Each row was made from one small tree. The marks that hang from a mark follow it in brackets, in the order of their numbers. Every link used is in the known rows. Write each row's tree.
Known rows
J_254{J_344{J_773 J_777{J_720}}}: [-16.3   7.8  -2.2 -33.6 -17.7 -15.1 -20.7  15.0  -8.2  19.5 -26.4  -0.3
 -23.3   1.9  -3.7  -1.6  -3.0  -1.5  -8.7  -1.9]
J_777{J_446{J_773} J_720 J_821}: [  2.2  11.4 -28.2 -25.6  -9.7 -16.1   4.5 -12.3   5.1  -5.5  29.4  -8.3
  24.6  24.6 -15.1  -7.5 -12.5  14.4 -19.4   2.9]
J_720{J_573{J_821{J_777}}}: [ 13.4 -36.5  14.8  52.3  19.9  39.7  35.1 -30.5  13.4 -20.3  -1.3   8.2
   0.7 -13.5  20.0   6.6   5.0 -53.0  34.4  26.9]
J_821{J_777}: [  8.6 -10.9  11.7  23.2  22.8  26.9  19.4 -13.7   9.4   0.7 -13.0  15.2
  -1.5 -12.6   8.8 -15.5  -0.4 -22.6   8.9   1.1]
J_573{J_720 J_821{J_777{J_446{J_773}}}}: [ -1.4 -22.6  -1.7  42.9   8.1  45.4  20.8 -31.9  21.0 -10.1  28.1  -5.3
   2.9  -1.6  21.5 -25.3   6.4  -9.1  -1.4  17.9]
J_344{J_254{J_446} J_773 J_777{J_720{J_573} J_821}}: [ -0.1   0.2  -8.3 -22.2  -6.2 -54.0  -8.4  29.1  -8.9  -1.0 -18.3 -14.2
  14.5   0.6 -23.8  33.7   5.7  22.7  28.5 -37.0]
J_777{J_446{J_773} J_720{J_573{J_821}}}: [  3.5  -0.2 -17.5   2.9  -9.7  15.2  19.2 -22.3  10.4 -18.8  39.1   3.0
   2.9  17.5   6.4  17.2   4.9 -19.1 -13.2  43.3]
J_573{J_720 J_821{J_777{J_446}}}: [ -3.1 -36.5  13.3  46.1  10.1  48.2  26.4 -26.6  20.4   4.8  18.6  11.2
   3.1  -2.0  26.2 -15.3   2.4 -30.8  21.1  22.6]
J_777{J_446}: [  6.5  14.3   8.2   3.4   5.3  17.8   1.7   5.0   0.1   9.8  15.6  21.0
   5.0   2.6   4.6  -7.2 -12.9  -3.5 -16.8  14.0]
J_254{J_344{J_777} J_446{J_773}}: [-17.3  -1.5  13.0 -26.8 -10.5   1.1 -33.1  -3.2 -25.5  17.1 -40.9 -12.8
 -21.0 -13.7  -1.6 -40.8   0.5  23.1 -34.0 -21.9]
J_344{J_777}: [  6.6  10.2   0.7   1.4   7.4   6.2  -9.5   7.8   1.5   5.8 -20.1   2.1
 -28.4  -7.6   2.2   7.8  10.4   0.1  -8.0  -6.2]
J_573{J_821}: [ 17.4  -9.2   4.8  23.4   0.5  40.4   9.6 -11.7  -3.1 -13.1  13.4  22.1
  -9.3 -15.8   6.9  -7.2  -7.6 -35.1  13.6  29.0]
J_254{J_344{J_773 J_777{J_720{J_573}}} J_446}: [-24.2 -10.7   6.3 -37.6 -20.1 -21.0 -13.6   7.7 -19.3  20.3 -38.7  -6.5
 -13.0   0.5  -2.1   6.8  -4.3 -11.7  -3.0  -4.8]
J_254{J_344 J_446{J_773}}: [ -9.9  -8.6  17.7 -26.8 -10.5  20.7 -14.2 -13.3 -30.8   9.2 -18.0   1.8
  -1.6 -14.2  -3.3 -53.5 -11.3   4.4 -36.5  -2.3]
J_446{J_773}: [ 14.5  15.3  -9.4  -5.5   3.9  22.8   3.2  -5.3  -1.6 -15.2   8.4   2.7
 -12.3  -8.7  -3.3 -17.6   1.6   5.2 -34.3  10.9]
J_254{J_344{J_773 J_777{J_720{J_573{J_821}}}} J_446}: [-20.8 -18.9   7.8 -14.8 -24.9  -6.1 -10.6  -2.1 -19.0  10.5 -28.4  -3.7
 -12.3  -7.8   4.9   5.9  -7.1 -28.9  20.8   9.3]
J_344{J_254 J_777{J_720}}: [  0.3   8.3   1.3 -22.1   3.2 -20.3  -9.0  23.5   6.0   6.0 -10.2  11.2
 -28.0   1.6 -12.7  31.4  26.3  16.1  -8.0 -11.3]

Write each row's tree
[ 12.1  18.5 -15.9  -2.5   1.6  -3.9  -3.2  -5.3  -0.7  -8.6  23.8 -11.5
  27.1  10.7  -9.0 -22.6 -16.5  20.8 -17.2  -6.9]	J_777{J_446{J_773} J_821}
[  0.7  19.8   8.6 -13.6   6.0 -11.2 -28.4  23.5 -13.9   0.4 -20.2  -8.6
 -17.8 -22.5  -9.9 -10.5  20.4  49.0 -24.5 -38.9]	J_344{J_254{J_446{J_773}} J_777}
[ -0.1  20.4  -1.5  12.6  -4.0 -24.2  -5.8  30.3   8.5  -4.1  20.6   0.8
  -2.7   3.5   1.5  48.3  11.7  12.0  24.5   8.1]	J_344{J_254 J_773 J_777{J_446 J_720{J_573{J_821}}}}
[ -6.4   2.3  -4.1 -31.4  -1.9 -27.8  -7.6  11.9  -4.4  -5.6 -15.7 -11.3
 -19.0   1.6 -13.7  28.6  35.5  29.5 -21.8 -18.5]	J_344{J_254{J_446{J_773}} J_777{J_720{J_573}}}
[  1.8 -32.3  -0.9   3.4  14.1  12.9  40.6 -24.7  19.7  -4.3  -6.3  11.7
  -2.1   8.4   3.6  24.6  11.9 -41.2   8.4  18.7]	J_821{J_777{J_720{J_573}}}
[ -1.7   3.2   3.0  -6.5  -9.8 -23.6 -24.8  15.5 -18.9   7.0 -29.4 -20.1
   2.6  -4.3  -6.6 -19.0 -21.3   9.7  15.8 -27.2]	J_254{J_344{J_773 J_777{J_821}}}
[-10.7  -4.8  22.3 -18.6 -14.0  14.4 -16.7   9.5 -33.9  19.2 -22.4  15.9
   4.9 -25.0  -2.1 -45.1 -27.0  -8.8  -5.3  -3.8]	J_254{J_344{J_773} J_446}
[  3.9 -29.3  -2.5  20.1   6.4  30.4  29.9 -31.1  15.6  -3.8   4.5  18.2
  -2.9  -8.0   8.8  -2.8   3.2 -48.6  29.1  22.9]	J_573{J_821{J_777{J_720}}}
[ -0.8  11.1 -17.5 -16.7  -0.8 -53.1  -6.2  14.6   9.8 -12.5  12.1 -26.6
  13.1  32.3 -16.8  40.1  18.8  46.8  -8.7 -23.3]	J_344{J_254 J_777{J_446{J_773} J_720{J_573} J_821}}
[ 15.9  24.7  -2.1   7.8   7.2 -34.7 -22.5  41.7  -6.0  -8.0  -8.6 -13.4
   6.4 -11.1 -16.3   9.4  -2.5  39.3  24.0 -41.6]	J_344{J_254 J_773 J_777{J_821}}
[-14.8  28.2  14.8  -8.2  -8.7 -10.0 -31.8  25.7 -12.7  25.7 -18.2  -3.2
  -7.1  -3.4   7.2 -19.1 -17.0  19.8 -10.0 -10.0]	J_254{J_344{J_773 J_777{J_446}}}
[ -3.7  -2.0 -10.9  17.6   4.0  19.1  17.9 -31.5  20.7  -4.0  26.9   3.2
   9.7   2.1  11.1 -15.7  -1.2 -12.9   0.7  18.1]	J_573{J_821{J_777{J_446{J_773} J_720}}}
[ -1.8  -3.9  -5.1 -17.9  -3.0   1.5  22.4  -5.5   9.1   3.3  19.6  18.1
   4.5  26.6   2.3  32.2   1.5 -22.4 -13.6  32.4]	J_777{J_446 J_720{J_573}}
[  7.3  -8.2   2.5  47.2  15.3  31.5  23.5 -31.3  16.2 -20.3  20.9  -5.5
  14.0  -3.2  21.2  -9.0   1.4 -16.2   9.7  20.2]	J_720{J_573{J_821{J_777{J_446{J_773}}}}}
[  2.4  -1.2 -14.6 -19.6  -8.7 -14.8  10.6  -4.9   6.6   8.8  21.7   9.4
  27.4  27.1 -12.3   8.3 -19.6  -7.5   3.8   7.3]	J_777{J_446 J_720 J_821}
[  6.4 -21.5  18.4  53.5  18.4  32.0  29.0 -25.8  15.0  -6.8  14.9   9.8
  14.9  -1.2  26.0   3.5  -4.0 -37.9  30.7  25.1]	J_720{J_573{J_821{J_777{J_446}}}}
[ -1.4  31.8 -13.0 -15.0  -4.4 -56.1 -19.6  41.4   4.1   8.3   9.4  -9.6
  17.8  11.9 -19.2  23.1  -5.4  44.2  17.7 -34.3]	J_344{J_254 J_773 J_777{J_446 J_720 J_821}}
[  8.6  31.0  -5.2   0.0   8.5 -36.7 -25.7  24.3  -0.8  -5.4   7.3 -23.8
  12.5   7.5 -14.3   0.7   5.3  64.8  -8.3 -39.2]	J_344{J_254 J_777{J_446{J_773} J_821}}
